In the rows, 128 means zero.
Known rows, with every step that occurs:
gegot dufu gusud rakar: [159 175 151 181 202 112 152 130 133 142 127 125 144 121 150  93 110 158
 132 206 118 120 110 107 119 139]
bifez dufu: [179 153 123 136  77 147 143 146 158 159 142 131 133 131 154 159 149 126
 150 201 125 143 144  99 128 133]
gusud dufu: [162 184 153 166 131 146 153 128 162 167 119 126 143 120 153 143 123 137
 156 198 128 141 132  96 133 133]
gegot dufu: [178 170 142 160 153 124 152 145 151 154 126 131 138 143 175 113 128 137
 137 191 128 132 137 120 114 144]
bedop nifip sime maki dufu: [173 152 145 151  88 128 166 144 159 173 128 131 133 127 172 181 148 172
 142 188 133 187 135 102 114 119]
bedop maki dufu gegot: [135 149 138 167  88 115 165 159 173 161 115 148 142 142 190 138 148 161
 149 191 124 192 119 117 105 114]
bedop bifez dufu: [161 148 128 127 107 149 146 164 168 167 144 143 128 148 182 171 146 125
 150 201 129 152 156 108 120 132]
maki bedop bifez dufu gusud rakar: [138 163 118 158 120 142 136 150 159 160 152 137 137 143 172 163 120 156
 151 209 123 155 112  94 136 114]
zefufu bedop bifez: [144 151 163 136 190 134 148 156 163 176 114 131 133 155 189 172 120 136
 150 180 137 136 155 105  99 119]
maki dufu gusud rakar: [130 168 145 177 138 121 148 136 147 150 127 126 147 111 137 128 127 152
 144 212 122 151 101  84 125 106]
maki bedop bifez dufu: [156 160 109 137  70 153 136 165 177 172 152 143 131 164 198 183 138 134
 155 194 134 167 138 106 130 118]
maki bedop: [164 170 118 161  73 137 135 147 167 165 126 130 139 155 172 160 126 137
 155 186 133 148 122 106 125 122]
kofak sime maki dufu gusud: [150 161 113 172 118 104 161 124 144 173 106 138 143 141 145 165 143 173
 134 205 120 182 124  69 107 126]
bedop nifip: [182 160 153 145  87 139 156 173 152 166 129 124 137 145 174 144 139 149
 140 191 132 135 145 116 114 134]
gusud dufu maki: [154 179 156 176 136 131 161 129 163 163 115 124 143 118 147 145 118 139
 154 209 120 142 120  98 137 147]
gegot dufu maki: [169 165 144 170 160 109 160 145 152 150 122 129 138 140 169 113 124 139
 135 202 120 134 126 121 118 157]
gusud dufu maki bedop zefufu: [156 175 139 195 100 130 160 157 172 166 114 120 149 149 182 156 116 164
 150 197 129 159 107  96 139 135]
dufu gusud: [152 151 142 160 149 104 149 152 153 153 110 133 140 133 151 145 131 149
 142 204 123 132 121 110 110 142]
maki sime: [147 169 142 158  73 116 141 156 158 167 117 144 141 149 178 148 139 123
 158 188 135 146 119 113 128 122]
maki bedop nifip sime: [166 159 144 158  83 135 145 176 158 166 127 118 128 140 195 183 129 161
 154 184 140 165 128 115 120 142]
bedop nifip sime maki: [193 146 146 145 110 128 164 137 151 170 120 131 127 134 164 182 135 170
 142 185 129 158 148 112 109 144]
maki sime nifip bedop bifez dufu gusud: [139 137 144 149  92  93 152 184 157 177 140 166 146 157 201 188 142 147
 145 197 136 162 132 123 143 149]
nifip sime: [154 146 147 153 142 124 145 147 154 154 108 126 124 118 160 174 131 133
 157 193 133 149 140 107 111 157]
dufu gusud rakar: [150 163 146 171 160 121 146 131 140 148 119 126 142 117 130 128 115 150
 144 208 118 123 112  94 120 130]
bifez bedop nifip sime maki: [212 157 129 141  97 142 164 148 153 176 123 131 129 139 168 181 136 168
 147 182 127 157 153 107 111 131]
sime maki dufu gegot: [173 152 112 169 101 106 164 130 166 167 125 148 145 146 150 141 144 162
 145 193 121 185 121  97 119 108]
nifip bedop zefufu: [168 134 165 169 132 130 153 171 154 158 113 129 134 148 180 161 127 146
 145 180 139 145 160 113 102 171]
kofak sime: [161 163 126 160 112 135 146 148 139 169 106 124 130 144 157 157 134 134
 148 196 129 148 152  79 107 156]
bifez dufu maki sime: [150 159 130 151  49 115 146 156 160 163 136 142 138 139 170 159 149 123
 157 207 124 158 113 106 145 133]

Rows:
[162 139 147 147 124 123 156 167 163 177 128 150 139 162 185 179 124 134
 143 182 138 141 164 122 122 157]
sime nifip bedop bifez
[167 164 122 153  34 102 150 161 157 176 121 150 153 160 175 152 143 129
 146 185 135 138 117 116 146 111]
maki sime nifip
[147 145 150 157  53 127 165 146 174 176 124 151 149 143 190 174 142 154
 141 177 135 176 142 120 120 127]
sime nifip bedop maki dufu
[169 151 168 146 137 128 166 134 154 182 121 118 135 126 176 193 137 180
 143 175 138 181 140  90 106 104]
zefufu bedop nifip sime maki dufu
[154 144 175 156 176  99 169 142 149 175 113 120 139 119 172 190 134 201
 136 186 132 179 122  93 101 112]
zefufu bedop nifip sime maki dufu gusud
[128 150 170 161  90 143 156 143 175 166 119 145 136 132 193 170 138 149
 153 181 136 185 144 116 102 138]
nifip bedop maki dufu
[168 146 157 191 104  76 172 185 148 165 119 147 154 170 212 132 127 156
 128 182 137 149 124 135 136 168]
gegot dufu maki sime nifip bedop zefufu
[167 139 151 172  54 100 158 186 153 175 116 149 152 170 198 167 138 146
 142 172 145 149 137 121 133 146]
maki sime nifip bedop zefufu
[192 153 123 156  99 142 154 183 158 163 114 128 140 159 179 146 140 144
 145 185 131 136 148 104 107 124]
bifez bedop zefufu
[161 150 123 179  79 116 153 175 168 158 114 125 142 168 184 160 127 156
 144 192 129 153 115 107 120 136]
dufu maki bedop zefufu
[143 143 134 166 150  93 159 123 159 159 108 140 136 115 148 182 140 173
 143 202 124 183 113  97 111 128]
nifip sime maki dufu gusud
[134 189 160 182  98 115 156 139 163 170 113 137 148 127 169 144 123 133
 162 205 127 155 100 104 150 133]
gusud dufu maki sime
[167 165 151 177 133 110 159 176 152 156 130 116 130 141 208 149 119 171
 139 193 132 165 115 128 123 164]
gegot dufu maki bedop nifip sime
[150 153 130 172 113 109 155 168 161 157 124 135 143 135 164 130 146 145
 151 199 128 178 118 101 119 119]
maki dufu gegot
[148 175 165 188  87 103 163 143 159 181 119 145 156 133 171 164 116 140
 156 193 133 154 115 110 164 156]
gusud dufu maki sime nifip bedop
[130 139 163 176 113 119 163 159 170 162 117 149 138 136 195 153 137 162
 154 184 131 200 135 119 101 148]
nifip bedop maki dufu gegot
[143 144 166 151 163 138 147 163 166 168 123 145 127 150 188 175 119 130
 155 185 139 151 167 119 104 168]
nifip bedop bifez
[163 172 146 182 155 123 160 144 157 163 116 131 145 122 154 126 122 151
 157 201 124 156 124 100 132 143]
gusud dufu gegot
[188 170 100 158  64 134 144 110 171 175 127 142 141 165 158 172 125 155
 149 180 127 155 124 102 125 109]
sime maki bedop
[154 155 154 172 137 116 166 128 141 161 127 126 139 106 146 161 129 193
 137 203 123 175 109  89 119 115]
bedop nifip sime maki dufu gusud rakar
[180 140 112 170  95 121 154 139 167 167 108 134 133 159 181 196 128 175
 147 175 135 173 129 103 111 134]
nifip sime maki bedop zefufu
[166 140 150 151  75 127 163 141 166 174 116 150 144 150 184 174 130 152
 141 174 131 147 154 131 115 153]
sime nifip bedop maki
[177 160 178 140 138 138 155 164 148 176 123 111 138 144 180 156 128 157
 142 177 136 130 149 105 105 118]
zefufu bedop nifip
[175 156 109 161  94 126 144 112 167 170 117 137 130 144 162 198 122 159
 156 180 131 170 126 102 121 132]
nifip sime maki bedop
[133 139 156 167  90  99 168 153 168 169 116 152 153 137 186 172 140 174
 134 188 129 174 124 123 115 135]
sime nifip bedop maki dufu gusud
[162 154 147 163  59 105 148 159 154 177 124 151 149 155 180 167 132 130
 151 177 141 145 133 120 142 145]
maki sime nifip bedop
[172 170 113 145   4 122 159 163 170 185 115 163 155 171 205 159 147 144
 150 174 129 150 122 127 133  93]
bifez bedop maki sime nifip
[137 159 124 161 110 124 146 166 178 168 125 142 134 171 194 173 118 138
 153 198 129 159 122 116 122 133]
dufu maki bedop bifez
[149 153 169 141 140 139 155 129 166 173 103 130 137 144 187 167 125 153
 149 171 130 141 145 112  92 115]
zefufu bedop maki
[183 163 108 157 102 132 155 111 143 178 107 136 133 154 143 167 133 152
 142 190 122 155 155  76 106 144]
kofak sime maki
[171 164 118 153  79 130 156 115 169 172 128 143 144 143 148 159 145 148
 143 191 126 170 129  94 119  98]
sime maki dufu
[119 153 150 162 106 112 161 150 172 158 109 145 145 132 185 152 146 167
 141 200 123 175 110 116 101 111]
bedop maki dufu gusud
[169 147 164 148 120 130 155 175 147 161 118 118 125 124 179 170 136 153
 148 191 136 151 146 116 110 155]
bedop nifip sime
[169 170 128 172  85  78 164 160 152 166 125 148 156 162 188 118 133 139
 132 194 126 137 103 130 149 133]
gegot dufu maki sime nifip
[145 172 116 184 129 121 158 102 132 169 115 131 144 125 124 148 127 174
 137 208 116 172 116  53 117 115]
kofak sime maki dufu gusud rakar
[174 166 138 167 127 131 166 139 141 166 131 125 141 109 150 162 131 192
 142 200 121 173 114  84 121 102]
bifez bedop nifip sime maki dufu gusud rakar
